Each row was made from one small tree. The marks that hang from a mark follow it in brackets, in alphabetical order. Every link used is in the known rows. Write each row's tree.
(in the rows, 128 means zero)
Known rows:
R{F}: [114 106 116 137 149  99 132 110 127 109 122 123 119 138 129 142 147  99
 129 141 119 112 108 125 130 126 119 125 116 132 144 105 151 113 120 133
 118 154 115  82 126 142 122]
C{B}: [142 121 122 119 112 121 166 123 130 142 116 146 109 138 140 139 128 133
 136 115 149 125 140 114 130 132 138 129 126 142 104 130 129 126 119 110
 115 125 133 121 130 141 116]
W{L Z}: [136 116 140 140  87 127 105 110 134 124 115 147 137 156 138 153 130 117
 122 107 119 125 109 105 132 147 123 116 166 111 120 149 125 142 152 143
 103 169 120 124 141 143 131]
M{H{S} X{P{Y{T{V}}}}}: [129 128 163 117 127 176 186 167 204 220 180 157  75 141 158 212 120 126
  87 148  92 117 154 173 148 185 105 153  94 124 107  92 180 147 119 113
 156  98 141 161  96 111 133]
Y{M{X{P}} U{H{S{J}}}}: [126 142 173 149 151 197 187 153 217 147 204 214 113 146 133 175 139 196
 108 157  68 161 105 138 144 117 137 186  87 107 122 101 186  95  97  74
 165 151 146  99 147 163 135]
H{S{J{G}}}: [118 188 144 150 104 130 154 140 161 128 126 160 119 109 123 153 113 171
 135 202  93 106 144 144 115 147 122 151 113 153 110 115 138 114  77 132
 163 130 157 137 131 152 107]
U{Y{T}}: [135 128 165 102 144 161 142 143 162 162 146 161 112 130 137 130 124 114
 105 108 123 150 142 137 112 121 102 132 112 117 122 152 136 137 130 115
 151 147 107 152 125 124 100]
K{G}: [152 133 132 140 114 114 139 135 140 107 127 126 105 119 120 133 116 127
 116 132 108 135 150 153 124 122 128 140 146 141 150 137 126 112 113 137
 144 135 144 119 131 137 110]
U{H}: [141 138 168 134 153 149 132 134 151 137 143 156 131 149 148 118 148 146
 114 114 105 149 112 152 141 122 134 139 110 118 147 125 144 130 115 122
 128 140 115 113 138 140 125]
B{Q R{F}}: [ 89  85  77 141 150  95 139 136 132 126 121 135 112 129 131 145 165  97
  94 159 130 132 151 121 102 121 114 136 111 128 168 116 173 131 101 161
 125 131 113  78 112 120  95]
Y{M{H} T{V{A}}}: [157 173 164 139 110 177 164 164 156 145 153 171 108 131 142 132 211 128
  89 150 125 155 131 152 141 151 125 142  45 152 125  93 173 149 108  91
 146 130 131 146 120 133 101]
C{B{Q}}: [121 119 102 117 119 133 169 147 144 138 118 160 103 127 145 144 121 129
 118 109 141 149 147 107 116 131 142 127 136 145 102 129 148 131  91 112
 131 108 120 116 114 136 116]
U{Y{M T{V}}}: [142 154 150 130 111 166 161 135 161 167 155 179 103 137 145 122 135 124
  88 118 103 169 139 143 110 145 122 153  68 137 102 138 133 129 130  89
 160 145 126 160 122 116  97]
R{B{Q} F}: [ 87 116  96 121 160 103 165 131 143 114 108 136  90 151 137 171 147  76
 107 143 123  98 109 122 115 142 126 108 122 135 124  93 175 127  81 126
 117 153 119  63 115 145 113]
R{B{C Q} F}: [ 50 106 105 126 154  96 161 136 142 123 113 130 111 157 129 164 149  76
  88 134 119  78 121 117 110 143 113 115 104 139 134 104 212 109  74 132
 125 150 102  72 137 149 118]
U{H Y{M{X{P}}}}: [168 136 179 122 136 204 162 121 180 170 199 220 108 157 167 146 143 148
  88  72  72 186 117 146 148 100 111 171  80 121 137 113 178 108 122  96
 149 125 103  87 138 134 120]
X{P{Y} Q{B{C R}}}: [ 68  80 126 105  99 133 182 136 138 193 130 181 107 131 100 189 123 133
  96 111 116 100 146 128 120 112 116 145  96 138 142 158 197 109  81 151
 147  47 130 141 141 102 113]
H{S{J}}: [ 97 159 142 154 131 130 146 122 168 153 126 138 124 112 125 148 111 160
 139 190 104 115 128 134 121 140 136 154 128 135 111 121 143 120 104 127
 140 128 162 136 126 133 129]
S{H J{G}}: [129 180 164 118 106 133 158 153 136 109 126 186 103 110 162 122 120 185
 113 156 106  99 143 162 135 130  99 156  94 144 138 116 153  97  86 141
 154 133 130 129 146 167 109]
S{J}: [115 144 136 129 131 113 151 126 136 128 121 140 121 116 146 131 124 146
 131 149 127 124 121 140 131 125 125 151 128 131 111 116 145 108 109 141
 131 127 150 135 123 140 127]
T{Y}: [125 117 152 115 135 131 129 137 119 148 133 148 117 120 143 129 129 108
 128 110 126 122 130 139 127 132 121 147  94 114 111 138 134 132 114 112
 110 131 150 147 107 119 139]
X{P}: [121 119 125 127 131 150 153 124 138 142 135 157 114 137 141 134 126 128
 120 117 112 140 126 125 129 119 136 111 130 127 137 115 166 119 118 131
 126  97 120 123 147 125 144]
U{H Y{P}}: [138 135 209 115 160 197 124 114 159 171 167 194 127 172 172 132 154 146
  80  96  74 181 110 164 137 109 155 149  69 107 146 142 168 113 111  99
 147 127 101 138 131 102 119]
P{Y}: [127 122 155 103 120 127 125 123 121 148 119 142 125 125 123 150 112 125
 125 122 116 113 117 139 153 129 102 140 124 115 102 130 125 115 133 142
 146 125 149 152  98 118 110]
E{X{P{Y} Q} Z}: [111  92 120 106  97 172 161 143 143 150 186 180 106 153 116 188  86 128
 103  64  87 150 156 130 163 104 117 144 172 141  97 128 184 113  97 129
 142  86 112 130  99  89 156]
Y{U}: [125 107 138 109 141 148 129 154 130 108 139 129 133 124 114 138 138 141
 134 129 130 127 117 128 126 128 137 120 120  97 126 149 127 128 125  99
 140 146 132 144 129 149 137]
E{X{Q{B{R}}} Z}: [107  90  67 134  85 136 163 159 131 141 189 147 117 154  95 189 120 140
 114 113 138 136 199 110 127 127 140 166 154 163 129 152 146 161  82 116
 111 108 118 111 104  92 124]
M{X{Q} Y{P T U}}: [135  77 158  50 158 180 152 190 202 122 208 168  81 141 125 206 124 116
  80  89 146 155 129 138 108  95 136 133  90 116 109 148 161 112 105  78
 174 141 104 168 119 111 121]
C{B{R{F}}}: [122  80  92 138 126  77 171 106 120 144 108 139  97 151 138 149 172 109
 118 154 161 109 151 115 116 126 123 137 104 138 147 118 153 123 122 143
  99 145 130  74 132 138  84]
U{H Y{M P T{V{A}}}}: [152 176 225 130 139 221 154 128 178 183 187 241 117 176 169 117 199 143
  49 123  71 212 116 167 113 138 151 153   4 141 130 128 190 119  92  69
 170 137 115 154 134 103  82]
J{G}: [150 157 132 125 101 127 135 145 123 103 128 150 123 124 125 133 131 137
 124 140 118 120 143 138 118 134 113 126 113 146 129 120 125 122 102 132
 152 131 122 130 133 147 106]
C{B{Q R}}: [115 100  83 124 112 115 169 149 137 159 114 158 102 130 142 141 146 131
 101 136 161 147 182 110 103 127 133 139 123 136 126 141 150 143 102 140
 124 100 131 115 117 120  91]
U{Y}: [135 130 158 109 130 157 124 117 132 155 132 144 122 121 144 130 125 127
 127 106 109 136 129 141 127 122 118 132 111 119 123 155 133 132 126 120
 135 122 122 142 118 124 122]
M{H X Y{P}}: [158 105 169  74 131 170 128 150 165 148 187 140  90 154 173 203 155 118
  85 103 138 126 132 158 180 116 128 158  73 128 122  95 176 124 119 113
 134 117 120 154  91  99 133]
W{Z}: [136 113 128 124 104 146 121 131 130 117 126 146 146 155 133 147 118 115
 128 127 123 126 125  90 134 126 140 117 159 129 130 129 130 139 136 146
 108 145 122 127 141 123 134]
V{A}: [134 145 152 122 125 143 122 124 118 128 127 143 144 115 125 121 163 127
 135 144 130 126 123 131 119 133 121 112 107 142 134 130 152 138 106 129
 126 116 140 125 128 136 115]
S{H J{G{K}}}: [136 169 161 107  98 136 154 137 131 125 139 179  93 100 188 139 135 191
 107 161  69  97 163 174 128 121  89 172 105 138 150 112 129 106  80 137
 165 114 121 144 155 168 109]
G{J K}: [146 140 129 103 126 137 136 110 136 153 150 121 107 106 179 158 144 120
 112 137  97 124 148 155 126 124 104 168 143 103 106 119 120 129 112 131
 157 116 122 151 138 134 116]
L{W{Z}}: [152 114 130 128 118 134 112 126 109 118 130 122 139 163 104 126  98 122
 131 133 114 129 120  85 137 119 134 125 133 140 131 146 152 142 146 166
  81 155 142 128 139 126 111]
E{X{P Q}}: [104 100  99 128 123 175 166 145 154 133 171 155 101 128 128 153 105 136
 118  83 102 153 132 130 118 103 136 124 164 142 133 126 173 111  95 114
 130  80 117 101 146 120 164]
P{Y{M{X} U{H{S}}}}: [147 130 196 125 135 189 136 154 194 153 193 185 130 145 100 187 130 174
 109 141  75 139 102 141 166 130 106 193  80  91 105 127 131 111 129  71
 182 179 152 123 101 144 104]

Which tree is each row?
[107 165 230 134 178 204 159 133 230 204 179 219 111 166 162 152 136 168
  70 159  65 181 123 165 118 122 146 175  69 111 127 133 182 109  90  92
 174 153 119 156 137 107  96]
U{H{S{J}} Y{P T}}
[ 51  73  87 147 144  86 134 140 133 138 125 131 133 134 123 137 168  98
  76 150 127 111 163 114  97 122 101 142  94 133 179 126 210 113  94 168
 135 126  98  87 134 124 104]
B{C Q R{F}}
[116 122 205 106 163 183 176 153 206 180 183 197 108 137 145 201 109 183
 115 149  67 125 102 169 154 139 111 173 106  86 105 121 189 101  90 107
 168 130 164 138 113 155 134]
M{X{P{Y{U{H{S{J}}}}}}}
[115  80 165  89 143 182 191 166 161 172 152 215  94 142 114 197 152 164
 109 105  98 138 107 155 137 103 143 139  86  93 148 166 177 127  72 108
 150  82 136 134 131 131 112]
X{P{Y{U{H}}} Q{B{R}}}
[146 167 175 138 115 196 161 155 159 153 173 192 108 160 152 144 221 130
  56 156 113 181 130 150 140 145 155 149  21 150 131  84 188 126 106  76
 158 123 121 156 122 101 101]
Y{M{H} P T{V{A}}}
[125 155 146 154 118 187 166 149 209 144 196 180  94 132 133 211 154 173
  83 158  86 163 121 142 150 103 164 214  74 150 117  82 174  91 101  79
 172 110 130 104 114 102 139]
Y{M{H{S{J}} X{Q}} P}
[150 119 189  91 128 187 158 191 165 130 158 181 104 137 102 177 173 135
  87 118 125 141 106 135 191 105  94 169  74  80 107 112 143 111 144  80
 184 175 124 168  98 143  92]
P{Y{M{H} T U}}
[139 143 144 124  90 182 168 157 192 167 174 170  92 113  88 252 123 152
 126 133  92 112 113 129 177 127 122 204  90 152  95 104 133 132  97  74
 168 105 147 110  79 116 116]
P{Y{M{H{S} X{Q{B}}}}}
[118 125 130 110  92 174 188 127 152 150 138 217  88 128  95 197 109 137
 122  95  92 144  88 109 154  95 137 153 103 150  98 118 156  95  87  96
 162  74 138 120 119 111 115]
X{P{Y{M}} Q{B}}
[ 71 106 125 130 146  83 157 110 127 127 112 117 115 168 123 158 155  84
 105 140 130  55 111 125 123 143 109 116  98 135 136 104 194 102 103 132
 111 167 114  75 153 156 118]
R{B{C} F}
[138 136 161 113 114 143 149 144 157 145 142 186 112 142  98 147 125 119
  90 123 124 147 118 117 155 109  86 165 101 120  95 110 122 100 148 116
 178 165 132 149 109 115  71]
P{Y{M T}}
[147 141 205 108 170 182 147 148 185 172 160 188 114 151 156 121 144 133
  91  93 100 170 126 160 125 114 108 143  95 108 140 149 153 139 116 109
 151 158  94 136 137 136  96]
U{H Y{T}}
[130 157 202 142 153 192 124 119 189 190 152 172 128 138 145 138 131 162
 121 132  62 147 120 158 129 130 136 145  94 112 141 156 148 146 106 101
 143 135 123 128 132 128 121]
U{H{S} Y}
[ 53  66  87 140 131 108 188 122 144 155 133 162 103 143 109 182 159 110
 102 130 117  99 136 113  96 108 134 129  88 155 185 131 223 107  69 143
 119  77  95  71 170 128 124]
X{P Q{B{C R{F}}}}
[136 114 135 136 125 223 175 179 208 134 199 176  92 120 104 214 158 165
 111 123  83 154 119 125 148  99 151 161  93 117 136 110 178 122 110  58
 166 104 113  98 138 143 166]
Y{M{H{S} X{P Q}} U}
[140 194 185 152  92 168 166 164 166 141 145 206  93 106 138 168 165 163
 113 178  85 116 133 156 165 129 114 209  36 137  99  89 162 110  71  90
 158 143 170 145 103 145 113]
T{Y{M{H{S{J{G}}}}}}
[161 126 129 131 112 179 167 147 159 138 183 171  97 145 149 173 165 135
  95 104 113 151 130 129 175 109 115 170  97 133 137  67 177 114 137 104
 137 111 110  90 125 131 141]
Y{M{H X{P}}}
[114  96 131 109  93 163 151 134 128 161 185 172 122 171 127 175  89 127
 102  86  96 137 165 126 181 128 101 148 166 129  95 110 181 115 114 133
 133 113 123 143  92  93 142]
E{X{P{Y}} Z}
[162 147 172 122 110 194 136 133 145 149 148 171 109 128 145 145 176 138
 104 100 100 153 116 141 178 100 119 170  71 118 130 119 151 124 133  95
 147 130 115 129 111 126 117]
U{Y{M{H}}}
[155  94 164 100 131 201 170 183 152 138 199 192  90 131 150 185 175 126
 100  87 113 142 122 140 174 114 117 180  52  89 120 100 183 119 118  60
 131 134 134 126 105 144 160]
T{Y{M{H X{P}} U}}
[121 120 125 131  77 172 187 153 156 172 208 205 100 187 131 167 102 121
  64  98  91 170 175 127 167 148 103 168 121 148  73  96 181 112 118 101
 159 136 126 160  96  86 115]
E{X{P{Y{M T{V}}}} Z}
[119 127 212 117 157 181 127 151 178 164 149 166 133 140 108 168 129 170
 125 148  72 122  96 157 157 135 126 145  96  77 120 155 140 128 111  93
 167 154 150 156 113 143 118]
P{Y{U{H{S}}}}
[140 118 164 122 127 205 139 164 147 107 175 173 121 160 124 165 199 154
  81 128 109 168 103 127 179 100 167 164  52  96 136 103 161  99 132  58
 164 148 112 144 122 121 133]
Y{M{H} P U}
[136 103 221  69 182 201 143 178 203 139 188 198 101 180 147 161 159 138
  69 107 120 167 104 153 147  98 144 127  57  87 131 140 178 115 101  79
 167 172 106 185 137 122 102]
M{Y{P T U{H}}}
[102  96 110 100  86 174 185 147 144 158 188 189 100 158 106 220  77 131
 119  69  92 132 150 116 167 123 129 149 164 157  87 128 179 125  67 104
 135  78 120 128  92  94 147]
E{X{P{Y} Q{B}} Z}
[114 170 166 168 117 186 155 132 186 153 163 184 112 150 134 175 171 176
  87 188  85 154 112 134 175 113 167 199  61 132 121  77 177  91 110  86
 163 127 144 136 120 104 124]
Y{M{H{S{J}}} P}
[129 144 174 142 102 202 156 132 177 184 145 194 100 137 115 188 147 152
 103 147  70 132 108 131 199 111 119 164  85 115 117  85 177 108 127 107
 165 100 144 136 113 109 123]
X{P{Y{M{H{S}}}}}
[ 91  66 110  80 104 134 181 150 168 180 174 162  87 128 126 213 121 121
  99  95 148  94 165 127 111 106 112 144  90 160 144 150 212 128  69 144
 127  56 121 130 145 110 122]
M{X{P Q{B{C R}}} Y}
[151 136 167 130 115 168 140 154 132 141 148 174 102 125 144 143 180 120
 106 104 118 139 117 139 180 111 121 186  52 114 117 101 149 126 122  88
 121 139 140 136 100 123 134]
T{Y{M{H}}}
[149 102 180  67 139 178 132 176 152 121 146 130  96 118 143 178 169 133
 127 108 141 107 109 155 184 107 125 122  82  93 123 136 165 141 111 102
 135 134 136 177 105 148 139]
M{H Y{U}}
[140  78 148  60 138 170 153 159 163 131 181 151  92 128 147 189 116 123
 124  95 136 118 124 137 143 115 114 114 110 106 114 130 176 123 109 109
 137 119 136 151 120 143 146]
M{X{P} Y{U}}
[118 159 210 144 162 209 152 132 216 221 184 195 108 177 170 145 138 152
  65 149  53 183 138 177 101 165 170 147  47 120 131 147 167 139  99  73
 163 135 114 171 135  91 114]
U{H{S} Y{P T{V}}}
[126 121 148 109 118 177 183 148 181 151 149 224  83 134  99 163 118 120
  84  90 101 173 109 120 137  77 108 144 109 130 106 114 162  87 121 115
 184 107 111 133 137 107 101]
X{P{Y{M T}} Q}
[116 108 152  92 140 163 176 152 176 162 138 193  84 127 116 169 104 113
  97  90 109 152 118 138 122  96 109 118 132 122 114 129 167 107 111 134
 169  91 110 147 133 110 117]
X{P{Y{T}} Q}
[123 100 175  77 147 150 145 174 153 138 144 156 118 131 101 161 122 124
 109 124 135 122 118 135 137 127  94 131 115  82 100 149 128 118 135 107
 173 168 133 178 108 139  98]
P{Y{T U}}
[102  78  71 134 134  88 175 130 136 141 108 154  94 139 142 155 166 104
 102 147 151 131 159 107 103 124 124 137 111 141 144 117 173 128  92 145
 114 127 119  70 114 134  85]
C{B{Q R{F}}}
[150 150 169 118 106 159 168 162 159 166 144 171  89 142 140 161 161 124
  78 127 112 143 123 160 176 148 105 172  63 124  95  95 144 123 136 103
 166 139 139 172  91 115  97]
P{Y{M{H} T{V}}}
[130 139 210 112 172 200 155 171 170 149 183 196 130 172 156 129 200 150
  70 148 100 181 115 172  99 162 169 113  34 112 141 139 187 133  82  65
 157 145 120 170 141 131 113]
Y{P T{V{A}} U{H}}
[116 138 136 136 136 176 189 156 211 166 171 159  78 104 152 210 130 163
 121 142  90 130 130 158 135 117 142 166 127 144 128  94 199 122  84 119
 141  68 131 101 129 135 173]
M{H{S{J}} X{P Q}}
[137  94 156 104  88 220 164 178 141 134 212 196 113 174 115 201 153 150
  88  81  89 152 142 126 232 104 109 178 115  98  98  96 199 107 120  78
 156 139 118 147  85 119 144]
E{X{P{Y{M{H} U}}} Z}
[129 135 143 138 126 166 148 140 167 131 173 193 118 174 113 136 150 124
  60 136 122 186 127 104 130 103 141 160  81 133 123  98 141  92 140  84
 171 162 101 135 142  93  89]
Y{M P T}
[160 135 182 120 140 212 143 126 188 150 212 218 109 162 153 165 151 152
  66  66  67 211 110 152 126  82 151 192  59 134 132 133 161  95 110  72
 172 122  89  94 127 100 117]
U{H Y{M{X{Q}} P}}
[134 146 148 124 102 137 162 141 150 162 139 174 102 141 123 142 123 120
  86 132 111 147 125 142 138 152 105 161  79 132  82 114 125 111 138 110
 171 146 150 172 102 108  85]
P{Y{M T{V}}}
[110 117 107 117 122 161 187 137 155 141 137 174  93 123 118 179 112 134
 138 101 109 138 111 116 116 114 163 113 130 154 131 132 160 127  72 103
 128  62 116 109 147 124 149]
X{P Q{B}}
[ 98  80  67 133  87 158 188 154 141 156 196 176 103 164 108 194 119 138
 106 101 123 146 196 109 128 117 148 149 157 161 139 138 183 151  74 119
 109  75 109 104 124  90 138]
E{X{P Q{B{R}}} Z}
[120 121 194 137 133 223 135 167 170 154 185 192 112 148 120 183 186 150
  88 150  85 150 113 132 171 119 170 187  16  85 119 116 166 114 110  30
 153 151 147 164 106 104 146]
T{Y{M{H{S}} P U}}
